Known rows, with every step that occurs
C E P W J: [ -0.8   5.4 -15.6   9.7  18.8   6.9  -0.5  -8.9  -0.3  -8.3   6.8  -9.0
  23.8  -5.5  17.2  14.9 -22.3  14.0   4.4   7.1  -4.8   3.7   5.1  -0.7
  24.0]
R W P E C: [ 27.7  12.1 -33.0  14.3  16.0   8.6  14.9  -2.7   2.6  14.1   2.1  17.0
  13.8  -3.4  40.5  24.2 -27.6  22.7 -20.9  18.3 -28.1  14.1   7.0  10.6
   4.0]
C E P W: [ 10.4  16.4  -8.3   8.8  20.8   1.2  -3.3  -9.8   1.9  -6.5   0.7   0.1
  31.5  -6.8  26.0  13.1 -16.3  15.4   5.9   1.6 -10.9   7.0   9.1  -0.6
  21.8]
P R: [ 16.7  12.9 -24.8  -1.4  26.0   4.6   6.9  -0.3   1.6 -21.9 -10.7 -17.7
   6.7 -13.1  12.1   8.7   3.5  -5.8  17.8   1.0  -5.3   7.5  14.4  -3.2
   5.6]
P W: [  4.0   6.6 -20.5  -1.3  18.9   8.7  10.2   1.7  -6.6  -6.8   4.7 -13.5
  16.6 -11.8  34.2  12.6  -1.4  -2.3  11.1   2.0  -9.7   6.4   9.7   6.5
   8.2]
R S C E P W J: [ 23.3  13.4 -38.7   6.3  14.7  10.4   0.0 -17.1  15.8 -10.8  -9.3  -2.8
  27.3  11.3   6.3  26.7 -22.0  24.0  -4.5  18.2   6.2   6.3  18.4 -11.9
  29.1]
C E P R W J: [ 16.9   9.6 -29.4   4.4  22.7   0.2  -1.4  -7.2  13.1 -24.2 -17.9   4.3
  13.9  -9.9  21.4  18.2 -23.1  16.8   6.6  12.7 -14.4   8.2   6.2  -3.6
  15.9]
Y J: [  7.7  13.6  -8.8   1.0  21.9  20.7   2.0   8.1   5.6  -5.0   2.6 -38.3
  10.1 -13.5  25.3  21.7  -3.9  -6.5  -1.4   1.3   2.0  11.5   2.8   7.0
   8.1]
C E: [ 15.1  18.9  -9.4  -2.0  14.3  18.7   1.7 -15.1  12.4 -12.7  -2.7  -2.5
  12.5 -12.6  18.9  13.0   5.2  14.6  10.6  -2.0   1.1  12.4  -1.7   4.8
  20.9]
W P: [ 10.2  10.2 -23.4  17.2  27.2   7.2   2.8  -2.1  -3.4  -8.7  -0.7  -3.1
  11.3  -9.7   7.0   7.0  -7.7  -0.8  -1.7   6.3   2.9  12.1   7.5   4.7
  17.5]
Y J S R W: [ 19.6  14.8 -24.4  -4.1  27.7  24.6   3.2  18.7  -4.0 -15.8   7.3 -15.7
  11.5  -8.3  53.0  30.2 -13.5   2.8  -9.8  23.9 -19.0  23.2  12.3  -4.2
   4.1]
P W J S C E: [  3.8  12.0 -32.7  -9.7   9.4  25.4   1.2 -12.2   3.9  -8.1  20.8   6.0
  16.8   7.1  20.8  21.9  -9.2  18.8   3.0  19.4   1.2   6.0   7.7  -5.7
  17.3]
J W P: [ -2.0  -5.6 -23.4  11.0  28.5  11.9  -6.8   7.6   0.2 -13.5  -2.5   7.3
   8.8 -13.4   9.6   7.4 -10.0  -3.3  -4.5  10.4   8.1   4.0   0.3  10.6
  10.7]
R P E C: [ 38.5   5.6  -9.0  12.1  14.0  14.3  12.2  -3.1   7.5  20.0  -3.4  -8.4
   9.7  -7.6  15.6  26.4  -2.3  21.0  -5.7   5.7 -26.2  15.1   2.6  -4.0
   4.1]
E C: [ 21.0  16.9 -15.5  -2.0  12.1  20.1  10.5  -0.7   4.7  -3.6   9.2 -14.4
  18.0  -1.6  11.7  18.1   5.0   9.6  -1.1  -3.5  -6.3   8.2   9.6   4.8
  15.6]
J S C E: [ 18.7  25.3 -24.7  -5.9  10.9  26.6  -4.1 -17.6  14.4 -13.8   8.5  12.4
  17.4   3.4  15.2  21.3   5.2  22.0   3.4   8.9   1.4  17.1   9.2  -7.6
  20.7]
J Y: [  0.5   9.1 -25.3   6.4  27.2  19.2   8.7  10.2  -1.6  -6.9  -0.2 -21.7
   9.8 -19.9  17.1  11.8   6.7  -5.1  19.0  -4.2  -9.0  19.4   0.7   0.0
  14.2]
S C E P W J: [  6.8  12.5 -21.8   2.3  11.1   9.1  -4.9 -15.7  10.3  -1.3   3.9  -5.5
  30.2   2.3  14.4  25.3 -23.0  18.9  -1.4  18.4   9.6   2.7  12.8  -7.4
  20.7]
S C: [ 16.5  18.4 -21.3  -4.5  10.2  16.6   1.4  -5.0  13.6  -6.0  -5.9 -12.5
  16.3  -6.3  16.2  25.2   5.2   5.2   3.7   7.7  12.0  13.2  13.8  -1.4
  10.3]
E P R W J Y: [  0.9   0.0 -44.7  12.5  35.1  -0.5   7.1  16.6   0.9 -19.2 -16.5 -15.8
  12.2 -17.5  20.7  18.2 -19.9  -2.5  13.5   9.3 -24.8  14.4   9.6  -9.2
   7.2]
C E P W J Y: [-11.2   2.4 -24.2  12.4  28.7  10.4   3.6   2.9  -4.3  -3.9   7.2 -12.8
  22.9 -13.6  14.4  12.5 -21.8  10.5  12.1   7.8 -12.4  10.7   1.7  -6.4
  22.8]
J W: [ -0.6  -3.3 -14.4  -3.1  20.3  18.0  -4.8   8.7   7.2 -16.1  -4.8  -7.5
   5.1 -17.7  21.5  13.3   4.6  -2.8   6.4   1.0   5.5   3.9  -1.6  11.1
   6.8]
Y J S: [  3.7  13.4 -14.4   1.9  27.7  25.6   0.5  12.4  -1.6 -12.7  17.4 -29.1
   9.6  -5.8  23.0  21.3  -5.9  -1.5  -0.2   0.7  -4.1  14.6   5.1   1.0
   9.8]
R P: [ 27.5   3.4 -11.3   8.7  18.8  11.5   3.6   1.9   8.9  -2.5 -13.4 -11.6
   6.4 -15.6   7.3  19.0   7.3   3.5   9.1   0.5 -11.5  16.1   0.0  -4.4
  11.6]
S J Y: [  7.0  12.3 -30.1   3.8  33.3  14.9  16.8  15.6   2.0 -16.6   0.5 -21.2
  14.5  -8.1  23.0  28.9   8.0  -4.8  16.1  -6.5  -5.3  14.7   6.2   7.4
  17.1]
S J W: [  5.6  -0.7 -17.0  -3.3  25.1  14.3   3.7  14.8  10.2 -22.5  -4.4  -5.5
  10.4  -4.9  24.8  30.7   4.1  -3.6   5.3   1.5  11.2   0.1   1.7  17.3
  12.2]
Y J S C E P R: [ 23.0  31.5 -20.8   2.2  30.1   7.8 -14.6  -7.2  18.0 -20.0   3.7 -11.9
  28.7   5.8   9.1  28.7 -20.4  13.6  -6.9  16.3   3.5  12.2  23.4 -19.3
  12.5]

Rows
[  3.3  -1.7 -28.5   7.5  40.0   4.5  -8.5  13.9   3.2 -18.8  -4.2 -15.3
   7.4 -13.7  12.5  10.2 -22.8 -15.7  -9.7  20.8   9.5  -2.2   7.4   7.0
  -4.2]
Y J W P R
[ 31.6  14.2 -34.1   2.3  25.2  14.6  18.3   1.3  14.6 -28.6 -14.6 -13.1
  10.1   8.6  14.7  31.3   6.5   5.1   6.3  -4.5   2.2  11.6  15.0   7.2
  26.1]
R S J
[  6.2  -3.3 -31.6   8.3  35.9   0.0  -6.6   6.9  -0.2 -23.8  -9.5   7.4
   6.5 -12.2   4.7   1.3 -10.3 -10.1   2.2  18.9   5.4  -0.7  10.5   3.2
   2.5]
J W P R
[ 21.3  13.7 -22.6  19.3  20.3   8.4  12.2  -6.8  -4.2  12.4  10.9   1.7
  15.4  -1.9  16.2  16.7 -19.1  16.9 -16.5  11.9 -14.2  11.5  12.5   5.3
   8.3]
W P E C
[ 22.4  11.9 -44.4   5.7  34.3  17.4  21.9  11.8   9.7 -23.5 -13.1 -18.3
  12.3   0.9  14.9  29.7   9.0   0.7  14.8  -4.9  -7.4  18.7  10.5   1.3
  26.0]
R S J Y
[ 31.3  11.6 -32.4   5.8  37.6  -0.4  -2.9  -2.1  24.8 -44.5 -28.1  11.8
  19.6  11.4   5.1  27.3  -8.9  11.0   3.4   5.2   5.4   0.4  17.0  -0.9
  25.1]
C E P R S J W
[ -0.3   6.2 -30.4   9.6  21.5   8.1  -1.6   3.7  -7.3  -9.0  17.8  -9.1
  24.3   8.8  11.8  23.7 -21.9   8.9  -1.6  13.4  -0.1   7.4  23.0 -14.5
  16.0]
E P W J S C
[ 20.7  -2.0 -41.9  13.5  35.1   9.4   5.3  10.0  11.5 -29.7 -12.8  11.1
   9.5   9.2   8.0  26.7  -9.4  -0.3  -8.2   9.1  10.7   2.6   9.6  12.1
  23.3]
R S J W P
[  9.0  15.9 -29.2  -5.6  11.0  31.4  -2.1 -15.8  11.5 -14.4  14.7   3.0
   8.4   4.4   6.3  22.3  -3.4  21.3   1.5  13.8   9.4  12.7   4.1  -7.9
  21.6]
W J S C E
[ 22.3  15.6 -11.6   3.3  12.6  16.3  15.3  -3.7   1.1   9.0   7.1  -9.8
  12.4  -5.3  26.2  22.5  -3.5  17.1  -4.8   3.0 -18.0  12.5   9.6   4.5
   4.4]
P E C
[ 10.8 -10.2 -30.3   9.3  29.5  14.6  15.2  17.4 -14.8   3.5   0.4 -27.6
  10.4 -17.7  17.0  17.4  -7.2  -4.2  11.7  31.3 -21.5  17.4   3.4 -19.4
   7.2]
S R P W J Y
[ 34.5   0.7 -18.4  12.4  21.5  23.4  12.6   5.5 -12.3   8.3  14.1  -6.8
   3.2   4.6   6.1  28.1 -10.5  22.1 -11.5  28.7 -28.0  20.3  12.4 -21.5
   5.4]
W J S R P E C
[ 33.6  16.2 -34.7  12.7  26.3  14.9  12.1   1.6 -15.0   4.6  15.6  26.1
  17.7   4.8  42.8  24.2 -27.6  24.3 -27.0  33.8 -35.5  24.2  20.3  -7.0
   4.3]
J S R W P E C
[-14.3  -4.1 -27.9  17.2  32.5   5.6   7.8  16.0 -15.2  -2.8   7.5 -29.8
  21.6 -13.7  14.9  13.8 -19.3  -4.0  14.4   4.8 -13.6   9.8   7.8  -5.9
  16.0]
E P W J Y
[  8.9   1.2 -16.8  12.9  27.2  18.4  -0.7  12.1   3.1  13.3  13.2  -9.9
  11.8  -5.1  27.5  25.4 -30.5   5.2 -32.5  22.4  -2.4   2.5   2.6  13.0
  -4.5]
Y J W P E C
[ 10.0  18.0 -22.2   7.9  17.2  19.8 -11.8 -12.4  11.8 -14.8  11.0   3.5
  20.3   8.0  -3.1  24.3 -16.8  25.4  -1.0  11.3   7.4  14.1  11.9 -15.4
  28.8]
W J S C E P
[ 14.7  20.6  -3.5  12.6  20.4   7.8  -8.2 -13.4  12.6 -11.1  -4.9  -1.6
  23.7  -9.2  10.4  14.2  -7.5  17.0   5.6  -4.5  -0.5  13.8   6.4  -0.9
  27.4]
C E P
[ 11.8  21.0 -23.0  -3.6  20.6  27.5  -3.1   6.4   6.9  -7.0  14.8 -26.3
  13.2   3.0  22.1  32.7  -5.7   2.2  -9.2  11.2   5.4  15.0  13.2  -5.5
   8.6]
Y J S C
[ 19.4  12.2 -29.7  15.2  36.3  14.0   4.4  12.4 -12.4   0.7   7.6  -0.7
  10.9  -6.2  55.7  27.8 -37.3  10.7 -25.1  40.3 -27.0  26.6  13.6  -3.5
  -3.8]
Y J S R W P E
[ 20.9  20.9 -11.6   7.4  29.2  -4.5  -5.5 -13.5   9.8 -22.9 -14.6   0.3
  21.4  -8.5   4.2   9.2  -9.1   9.9  10.8   0.3  -3.0   9.3  16.1  -9.0
  19.1]
C E P R
[  5.0   9.3 -15.7   9.5  29.6  12.7  -2.8  -1.7 -17.3 -17.8  18.6  -0.4
  24.7   3.1  17.7  14.5 -24.5  17.5   1.3  25.4 -12.8  13.8  18.4 -17.5
  23.5]
C E P W J S R
[ 43.4  28.4 -43.6  -9.7  14.8  13.6   2.2 -26.0  28.8 -27.0 -25.4   2.4
  13.9   6.6   2.9  18.7   6.5  17.0   6.5  13.5   5.6  11.5  20.5 -13.0
  17.9]
P R S C E
[-15.3  -5.5 -38.1   2.8  25.8  17.2  16.3  15.6 -13.4  -3.6  12.4 -29.2
  10.6 -16.5  22.6  12.1  -5.5  -6.5  17.8   6.0 -13.6   8.7   1.3   0.9
   9.1]
P W J Y
[ 23.9  12.7 -31.2   9.8  26.0   5.4   3.9   4.7  -5.3 -10.7  -7.1   8.4
  15.0  -9.8  38.6  17.0 -17.5   5.9  -9.2  31.1 -12.1  20.2  14.1  -0.1
  10.6]
S R W P
[ 17.2  14.6 -16.0   0.7  28.2  21.0   3.2   5.8 -14.4 -21.2  11.2  -6.0
  11.5  -4.1  17.0  13.3   5.1   3.4   6.3  14.0  -9.8  21.4  19.1 -12.7
  12.6]
J S R
[ 34.2   5.6  -9.5  16.6  27.8  14.2   4.6   6.0 -10.9   3.0  -2.0   1.2
   4.1 -10.1  22.8  21.4  -4.0  15.3   1.3  21.4 -29.0  28.4  13.4 -20.7
   2.8]
J S R P E
[ 33.3  27.5 -31.8  -4.4  16.2  -2.1  -8.4 -16.6  28.5 -17.6 -25.2  15.5
  29.0  -2.7  28.8  27.3 -17.9  21.5  -0.5  18.4  -6.8  12.9  18.1  -8.5
  12.4]
S C E P R W
[ 10.6   0.5 -22.5  15.3  23.0  12.8   0.9   3.5  -1.5   8.8   7.9  13.1
  12.0  -5.5  19.9  16.9 -19.8  13.4 -20.1  17.3  -6.3   3.5   4.8  11.4
   3.1]
J W P E C
[ 22.3  27.2 -11.1   5.9  13.6   9.0 -12.7 -17.9  22.6  -7.5  -8.5   0.7
  30.2  -2.4  10.1  25.2  -7.0  22.9  -2.7   6.3  11.8  15.2  14.0  -8.4
  23.2]
S C E P
[ 27.7   1.6  -7.6  17.0  19.8   8.5   7.3  -0.1   8.0   9.6 -15.8  -9.7
   3.3 -17.0  21.9  21.6  -1.4  11.3   5.2   5.5 -20.2  17.7  -2.2  -3.7
   1.4]
R P E
[ -2.7   1.7 -24.6   4.7  22.4  25.1   5.8   4.5  -9.1 -21.6  16.3 -12.3
   0.4  -3.6   6.0  11.7  -1.0   3.3  10.4  -0.3  -6.2  12.4   3.2  -2.4
  17.4]
W J S
[ 41.9  23.9 -34.0   8.7  35.4  -4.2   7.5 -11.8  21.3 -41.4 -26.4   1.0
  22.9  14.5   2.4  29.0  -9.2  14.5   7.5  -1.6  -2.6   8.3  24.1  -7.1
  31.6]
C E P R S J
[ 31.1  28.9 -36.6  -1.5  21.8   3.6  -9.3 -11.9  19.5 -23.0 -10.9  26.9
  27.2   5.8  25.3  26.0 -18.2  24.7  -1.7  15.2 -15.8  15.7  21.4 -16.5
  13.8]
J S C E P R W
[ -8.0  -3.1 -29.7   3.3  21.4  18.6  10.8   5.9 -18.4 -13.9  24.5 -11.6
   7.7  -1.9  21.3  12.4  -9.6  -0.3  10.8   6.3 -13.4   4.6   6.3  -1.8
  12.4]
P W J S
[ -5.3  -3.6 -26.5  -0.2  16.8  13.5  11.6   4.0  -8.5  -7.1   9.2 -22.1
   9.3 -10.1  23.7  12.7  -8.4  -3.6  11.6   8.7  -5.5   2.3   3.8   5.9
  10.2]
P W J
[ 16.5  -4.3 -35.4   2.6  15.4  15.6   5.8   2.3  -0.6   2.6  10.5  -6.2
  10.7   4.3  11.1  29.1  -8.4   8.9   0.4  21.0 -10.0   9.0   8.7 -17.0
   8.9]
R P W J S C
[ 36.3  28.2 -27.3   8.1  14.6  11.7  -9.0 -22.7  28.2 -14.8 -22.1   5.3
  26.5   9.9  -0.5  25.5  -6.5  26.0  -5.7   6.6  10.5  17.6  20.2 -12.1
  32.3]
R S C E P
